In the rows, zero is written as 128.
Known rows, with every step that occurs
zome -> madad -> gedir -> laba -> gemig: [143 136  66  97 133 140  91 165  94 184 234 143 129 126 105  81 115 104
 137]
madad -> gemig: [147 145 107 119 117 130 109 149 126 130 156 142 137 139 134 100 120 123
 154]
zome -> povun: [149 118 142 125 132 124 111 118 157 140 129 139 127 126 116  96  90  83
 140]
gemig -> butag: [142 146 121 120  89 124 139 135 135 129 163 146 127 132 145  98 109  98
 135]
butag -> zome -> madad: [123 110 143 119  87 138  78 141 157 142 138 118 162  96 117  98 111  81
 147]
laba -> gemig -> butag -> zome -> madad -> gedir -> povun: [139 135  85  99  84 136 114 140 118 161 233 137 148 118 116  71 111  85
 139]
laba -> gemig -> butag: [148 149 107 114  79 123 137 161 113 137 202 154 127 123 134  94 115 103
 131]
zome -> madad -> gedir -> muto -> gemig -> butag: [149 163  49 110  98 115 128 148 102 143 225 155 146 110 126  83 103  95
 142]
gedir -> butag -> zome -> madad: [134 127 134 112  75 133 103 125 147 145 169 129 175  99 112  95  99  95
 156]
gemig -> butag -> zome -> madad -> gedir -> muto: [152 143  71 120  70 125  85 133 119 159 210 126 162  95 126  80 103  86
 143]
madad -> gedir -> laba -> gemig: [144 145  67 100 122 129  92 153  90 181 237 138 120 148 113  91 122 118
 139]
butag -> zome: [121 123 145 126  66 124  78 123 152 136 143 109 153 126 126 111 120 104
 151]
butag -> zome -> madad -> gedir -> muto -> gemig -> povun: [129 150  57 102  69 111  79 144 117 135 215 118 173 112 108  76  97  81
 160]
gedir -> muto -> gemig -> butag: [146 166  74 115  77 100 115 138 110 124 203 155 124 119 127 102 103 112
 149]
zome -> laba -> gemig -> butag: [153 137 106 114 108 125 133 176 112 145 203 156 134 134 120  89 106 107
 128]
madad -> gedir: [140 140 100 118 118 134 126 122 129 165 168 127 136 144 133  94 123 106
 136]
madad -> gedir -> muto -> zome -> povun: [148 120  87 121 134 109 104 114 129 166 172 134 134 133 139  94  90  93
 154]
zome -> laba -> gemig: [150 122 117 112 129 127 100 169 120 161 179 146 128 126  98  98 112 115
 135]
laba -> gemig -> butag -> zome -> madad -> gedir: [135 135  86 114  80 143 124 165 114 160 225 131 179 115 130  74 118  80
 129]

Rows
[124 134 114 121  92 118 111 159 131 127 186 132 171 152 119 100 104 106
 145] : muto -> gemig -> butag -> zome -> laba
[153 150  93 103 117 138 149 115 124 171 197 148 162 121 119  82 101 103
 145] : zome -> madad -> gedir -> butag
[130 139 120 121  42 121 106 157 124 130 205 128 158 124 134  98 120 100
 139] : laba -> gemig -> butag -> zome
[144 147  76 127  77 106 103 127 124 135 220 131 170 133 123  83  89  81
 146] : madad -> gedir -> muto -> gemig -> butag -> zome -> povun
[128 122 109 118 100 144 102 136 139 166 171 114 174 118 124  86 118  83
 139] : butag -> zome -> madad -> gedir
[142 125 130 127  72 120 111 148 139 129 193 135 161 126 124  87  94  76
 135] : laba -> gemig -> butag -> zome -> povun
[133 122 133 125  89 127 104 150 142 136 168 125 163 145 126  98 103 100
 139] : gemig -> butag -> zome -> laba
[150 147  96 116 111 140 139 171 121 120 180 159 154 121 145  80 107  96
 142] : zome -> madad -> gemig -> butag
[134 133  97 105  91 137 116 119 135 154 201 130 149 126 124  76 106  82
 144] : gemig -> butag -> zome -> madad -> gedir -> povun
[135 138  91 114 119 133 149 176 118 123 182 158 161 135 166  87 110 102
 151] : muto -> zome -> madad -> gemig -> butag
[133 128 115 120  99 141  83 164 135 130 163 129 176 113 124  90 115 101
 155] : butag -> zome -> madad -> gemig
[155 141  53 109 111 114 128 172  86 169 243 151 142 139 139  85 107 116
 139] : madad -> gedir -> muto -> zome -> laba -> gemig -> butag
[132 125 120 115  65 135 104 170 130 136 195 135 169  94 123  86 111  79
 136] : laba -> gemig -> butag -> zome -> madad
[128 135  67  92  85 134  78 168 104 157 243 118 162 134 108  67 104  79
 148] : butag -> zome -> madad -> gedir -> laba -> gemig -> povun
[146 145  81  97  77 123 119 154 108 155 244 125 184 151 104  71  96 101
 149] : madad -> gedir -> butag -> zome -> laba -> gemig -> povun
[126 135 133 127  49 122 108 134 144 123 168 121 159 133 144 102 114  97
 144] : gemig -> butag -> zome
[149 138  93 108  93 127 112 153 107 175 239 132 178 143 101  88 110 121
 144] : madad -> gedir -> butag -> zome -> laba -> gemig
